Known rows, with every step that occurs
kemubi losusod: [ 19.8  15.3   1.4   2.0 -19.0 -12.9  42.6  -1.4 -14.0  30.9  27.9  12.1
  34.7   3.6 -15.5 -21.0  -4.5  11.5 -10.2  14.9  -5.4   3.2   9.1]
mamez tedeb kemubi losusod beto: [ 37.7  28.0   8.5   3.4 -15.2 -15.1  42.2  -7.5 -17.7  12.0  23.0  15.8
  26.2   9.0 -27.1  -6.6 -12.7  14.6  -0.7  22.5 -13.3  -8.2   4.5]
mamez losusod beto melub: [ 46.0  10.1  -9.4  25.4 -14.5  16.1  16.6   9.9 -25.2  -8.2  17.3  -6.5
  29.0  16.2 -15.9  -3.7  -3.7  31.0 -30.8   9.5  -2.3 -13.4   5.9]
mamez tedeb kemubi losusod beto melub: [ 31.9  27.7   5.5  -0.5 -18.7  -5.3  26.0   1.5 -32.1  14.9  22.1  -1.4
  23.2   6.1 -29.2 -15.9  -3.8  22.5  -5.9  23.0 -18.1  -6.4   4.1]
beto losusod kemubi tedeb: [ 16.5  16.1  -2.5 -12.2  -2.0  -5.3  32.6  18.4 -30.8  24.4  31.6   1.3
  35.8  -2.1  -2.9 -21.0 -10.6  10.0   5.3  -3.9 -13.9 -32.0  20.6]
kemubi losusod mamez tedeb beto melub: [ 22.5  22.5  -6.2  12.1 -12.5  -6.0   8.9  -1.3 -15.4  -0.9  21.9  -9.4
   7.9   6.9  -7.7 -11.5   4.2  21.0  -9.5  36.4 -17.0   0.5  -2.9]
melub mamez tedeb kemubi: [ 47.7  19.9  21.8  -0.7   1.1   3.9  37.1  -5.6 -11.3  10.3  -1.5  11.7
  40.9  40.5 -22.1  -6.3 -17.8  26.9 -10.1  31.1  -3.1   1.3   2.8]
losusod beto melub mamez: [ 38.9  -1.2  -5.7  10.8 -20.1  22.6  18.4   3.0 -37.8   5.4  -1.1   6.0
  40.0  24.0  -9.2  -1.5  -3.4  29.3 -35.4  17.3 -11.3   1.2   3.6]
melub beto losusod kemubi tedeb mamez: [ 22.0  24.3 -13.2 -21.1  -4.0   1.5  31.8   7.8   1.0   4.5  29.1   8.8
  46.1  14.3  17.5 -32.9  -6.2  15.2  -6.2   5.7 -18.5 -40.1  31.7]
beto tedeb mamez: [ 14.1  16.2 -12.1   7.0 -11.3   4.6  13.5 -13.9  12.0  -0.1  20.8  10.5
  34.3  23.4 -10.5   0.4  -3.0  17.5 -20.7   8.6  -1.3 -27.7   8.8]
mamez losusod beto tedeb: [ 34.4   5.8  -5.2  27.4 -14.2  10.8  16.8  -6.6  -4.3  -8.9   8.6   7.1
  17.0  17.7 -15.6  16.8  -8.3  21.4 -27.6   5.3  -7.7 -37.8   1.3]
melub mamez: [ 37.6   3.5   6.9   7.4  -8.9   9.4  33.5  -2.6 -15.9  17.0   0.7  15.9
  46.1  30.1  -9.6  -7.5 -12.0  21.7 -23.4  18.4  -0.1   5.3   6.1]
melub mamez tedeb: [ 47.2  10.9  10.2  10.8  -9.1   9.7  35.7  -7.2 -13.5   5.1  -3.7  15.6
  34.8  43.5 -13.6   3.2 -16.5  26.3 -12.5  29.0  -0.4  -6.3   2.7]
beto tedeb kemubi losusod mamez: [ -0.3  22.4   9.4  -4.2  -5.8 -23.3   5.7   3.3  -9.1  17.6  20.6  -5.3
  20.7  -7.3 -27.3 -15.4  -0.9  14.0  -9.0  12.0 -23.1 -13.2   1.0]
melub mamez tedeb beto losusod: [ 52.8   8.6   2.6  12.4  -7.3  18.0  22.4 -17.3   8.0  11.7   0.9  -1.7
  19.8  36.7   8.4  11.2 -11.7  19.0 -13.1  50.8 -12.0 -26.1   5.0]
kemubi tedeb mamez losusod beto: [ 33.4  28.6 -32.3   9.7  -7.3  20.8  34.0   1.4 -12.5 -20.8  27.0   8.7
  33.3  16.7  -9.0  -6.8 -17.5  17.9 -20.7   4.8   7.7 -26.7  19.7]
mamez losusod: [ 45.1  14.5   2.8  20.7  -3.6   3.2  33.7   2.7  -2.7   2.5  20.3   4.2
  35.2  22.1 -15.7  -8.7  -9.4  23.4 -21.3  11.1   7.9  -9.4   7.3]
losusod mamez: [ 24.9   7.1  -1.2  19.9  -0.7 -14.4  13.9   9.8 -11.9  -2.6  25.3  12.4
  32.3   9.8 -12.8  -9.2  -4.3  18.3 -21.2   5.4  -5.8  -0.9  -1.0]
tedeb kemubi: [ 31.0  14.3  15.3   0.8   2.6 -13.5  37.0  -0.8  -8.0  20.0  26.1  16.3
  46.6  13.2 -22.5 -21.8  -7.2  14.3 -15.2   7.4  -3.3   7.0   2.8]
beto tedeb mamez losusod kemubi: [ 32.7  31.9  -2.8   8.3  -7.7   1.0  15.4   0.4   1.3 -17.6  16.6  -3.8
  36.9  22.8  -7.8   2.9  -9.1  29.9  -9.3   0.8   6.5 -35.0  22.5]
tedeb mamez losusod kemubi: [ 51.3  35.8  -3.6  11.1  -4.5  -2.6  31.6   8.4  -5.2 -18.5  25.9   0.3
  50.3  21.2  -5.3  -9.8 -12.0  30.1  -8.6   3.1  16.4 -10.7  27.8]
kemubi tedeb: [ 10.6   9.7  -7.8  -4.3   0.2   1.8  44.8   2.2 -24.3  21.6  28.8  22.2
  35.7  10.0 -14.0 -22.8  -9.1   6.6 -13.0  -0.5  -3.6  -6.3   4.1]
tedeb beto losusod: [ 36.6   2.3  -2.7  13.7  -6.1   2.2  23.1 -12.1  13.0  21.9  28.3   3.7
  24.4  10.2   7.8  -2.3  -0.5  10.1 -18.6  28.2 -11.8 -21.2   4.2]
mamez tedeb beto melub: [ 35.3  11.3   0.5  14.8  -5.8   7.2  23.2 -13.9  -9.1   3.6  18.8   7.3
  19.9  27.4  -4.2  -5.9   2.8  19.3 -16.0  28.7  -6.1  -3.6  -5.0]
beto melub mamez tedeb kemubi losusod: [ 33.9  29.9  16.9 -14.7 -13.7   7.3  27.6   3.1 -29.7  26.7  -0.6 -15.4
  33.9  26.0 -27.4 -24.3  -8.7  29.6  -6.3  39.7 -13.2  10.1   7.8]

Rows
[ 40.5   8.9   1.8  18.1  -3.2  -8.1   7.6   7.6  18.3  -8.2  16.5   1.6
  16.0  28.6   3.6  -8.9  -4.1  24.6 -13.4  31.2 -28.6 -44.5   2.2] : melub beto losusod mamez tedeb
[ 11.8   8.6 -18.7   4.5   4.8   3.6   9.6   4.0  -3.9   9.7  32.5  -4.3
  14.0  -3.9   5.5 -10.4  -2.5   4.8 -14.5  19.3 -19.9 -27.2   2.8] : kemubi tedeb beto losusod mamez
[  8.5  12.6  19.3 -18.5  -8.3 -13.4  31.0 -15.2  11.8  32.5  13.1  14.9
  30.7  10.5 -10.1 -29.8   2.6  12.3 -17.6  19.6 -31.5 -18.1   5.5] : melub beto tedeb kemubi losusod
[ 14.5   5.0 -10.3 -11.5  -0.6  31.8  28.3  -8.1 -32.5  20.2   4.8   4.4
  32.5  20.4   2.7 -19.7  -3.2  15.6 -26.6  22.8  -9.6   7.9   1.6] : kemubi tedeb beto melub mamez
[ 21.2   8.9   2.3 -18.0  -1.0  -4.4  38.2  12.5 -12.6  20.1  26.4  13.7
  37.7   8.5  11.9 -33.5  -4.9  14.0  -4.8   2.3 -28.5 -36.4  20.1] : melub beto losusod kemubi tedeb
[ 47.9   7.3  -1.6  15.1 -19.5  22.2  19.1  -0.1 -35.4  -6.3  -5.6   4.8
  28.6  37.7 -13.2   8.1  -9.0  32.5 -22.9  26.8 -10.7 -10.6  -0.4] : losusod beto melub mamez tedeb
[ 29.2  24.7 -12.1  15.4  -8.3  14.3  12.1  -7.5  17.9 -12.8  14.4  -5.8
  28.3  28.7 -12.0   3.7  -7.6  25.0 -21.7  14.0   7.7 -35.8  13.8] : beto tedeb mamez losusod
[ 42.3  19.9   3.8  -6.2   5.4  18.3  44.2  -2.8 -28.0  -0.8   2.4   8.8
  38.4  20.0   7.2 -10.2 -15.0  19.5 -10.8  15.2   0.0  -1.0  18.3] : melub mamez losusod kemubi tedeb beto
[ 51.9  18.5  12.8   4.7  -7.8  17.1  20.8  19.7 -39.6  -1.9  -3.4 -14.8
  45.8  27.5  -9.0 -12.4  -9.4  41.8 -18.5  12.9   1.4   3.5  20.6] : beto melub mamez losusod kemubi
[ 60.7   7.2  -3.4  23.4 -13.2  22.4  30.6  -1.3 -16.6  -8.6  -4.0   8.5
  37.5  31.1  -8.1  10.7 -17.1  29.8 -32.1  21.5   0.9  -8.6   9.2] : melub mamez losusod beto
[ 16.2  10.0  -6.8   0.3 -10.3   6.1  17.8 -19.9  29.3  -3.4  13.6  22.6
  38.2  32.9   6.5 -11.8   0.9  18.8 -30.7  14.6 -14.3 -33.8   9.4] : melub beto tedeb mamez
[ 48.6   9.4   8.8  12.6  -5.0  14.3  35.6 -24.6  -1.1   1.9  -4.1  20.6
  28.4  42.5   2.4   8.8 -10.7  18.3 -17.8  39.8  -1.5   0.1  -1.8] : melub mamez tedeb beto
[ 20.9  12.0   1.3 -19.3  -1.2  20.2  31.3   1.0 -48.4  13.6   4.5   7.0
  40.5  13.4   8.1 -20.3  -4.1  18.8 -13.3  11.2 -11.0  10.6  11.9] : losusod kemubi tedeb beto melub mamez
[ 42.6   3.9  -2.2  22.1 -16.0  26.3  14.6  -9.4 -10.6  -9.0 -13.5   3.6
  24.2  31.6 -10.7  22.1 -14.0  27.7 -33.3  18.9  -8.4 -33.2   4.5] : melub mamez losusod beto tedeb
[ 31.1  12.4  -3.9  23.0  -2.1   0.4   1.2  -1.2 -12.2 -16.1  19.2   0.0
  13.4  19.5  -5.4  -2.1   3.4  23.4 -18.6  27.9 -10.9  -5.3  -9.4] : losusod mamez tedeb beto melub
[ 32.9   1.3  -1.1  12.3  -3.9  -8.0   5.2  11.7  16.3   2.9  20.1   2.6
  28.5  15.2   7.5 -18.7   1.5  20.3 -26.8  21.2 -28.6 -33.4   5.7] : melub beto losusod mamez
[ 11.8  14.3  -3.3 -13.0   0.7   4.3  31.2   3.0 -43.3  12.2  29.3   9.7
  35.0  -0.3   2.4 -26.7   2.5  12.6  -8.2  -0.5 -11.0   3.3   9.2] : losusod kemubi tedeb beto melub
[ 40.8  22.9  18.8   5.0   3.9 -13.4  37.7  -5.8  -4.9   9.7  23.3  15.0
  34.7  26.9 -26.3 -11.1 -12.3  17.9  -4.0  17.9  -2.6  -4.7  -1.0] : mamez tedeb kemubi
[ 42.2  18.3  13.8   5.6   6.4 -15.5   7.8   9.3  19.5  -3.3  17.4  -1.8
  23.9  25.7  -5.7 -16.2  -4.8  23.4 -11.9  32.8 -31.7 -35.5   2.4] : melub beto losusod mamez tedeb kemubi
[ 27.6  21.5  -3.5  -4.3   4.6  14.1  31.3   7.7 -35.8   0.6  23.8  -4.0
  29.7   6.0   1.0 -22.9  -2.8  20.2  -8.7   4.0  -2.2  -4.6  14.1] : mamez losusod kemubi tedeb beto melub
[ 51.8   9.3   1.2  13.7  -5.3  33.6  20.0  -5.4 -11.8   1.8  -5.6 -12.7
  32.7  33.5   0.5  -6.7  -3.1  31.6 -34.4  36.4   3.0   6.0   5.6] : tedeb beto melub mamez losusod
[ 25.7  32.7 -23.9   1.9   1.5  18.1  35.5   4.0  -3.8  -7.4  29.1  -0.5
  37.6  21.4 -12.1 -19.5 -15.8  17.8 -14.3   7.1  13.7 -18.8  19.9] : kemubi tedeb mamez losusod
[ 24.1  26.0   0.2  14.5 -12.4 -20.1  24.0   7.0 -14.0   0.5  24.6   3.0
  16.4  10.1 -20.5  -8.9  -8.6  18.9  -0.3  22.5 -10.6  -8.1   1.5] : kemubi losusod mamez tedeb
[ 31.7   1.2  -7.6  16.1 -17.1   6.2  18.0   3.9 -32.4   3.7  22.8  10.5
  34.1   9.7 -12.9  -6.6   1.6  21.6 -29.6   4.5 -11.0  -4.7   1.3] : losusod beto melub
[ 45.2  11.6   9.6   9.5  -6.3  19.8  14.6  -7.5  -8.5  -3.5 -14.1  -0.9
  31.0  27.6 -20.5  14.1 -16.0  27.7 -28.9  20.1 -11.5 -25.3   4.5] : melub mamez losusod beto tedeb kemubi
[ 38.5  24.1   8.4  12.4   4.7 -15.4   3.7  14.5   3.2   0.0  23.9 -13.9
  19.0  15.5 -21.1  -5.7  -9.8  21.8  -2.0  27.1 -18.3 -29.5   2.2] : beto losusod mamez tedeb kemubi
[ 28.9  23.0  -2.3  15.1  -9.1 -17.8  22.2 -10.3  -1.6  -2.1  22.7   8.3
  10.0   7.4  -5.8  -2.7  -4.7  12.4  -5.5  33.7 -12.7  -3.3  -2.4] : kemubi losusod mamez tedeb beto
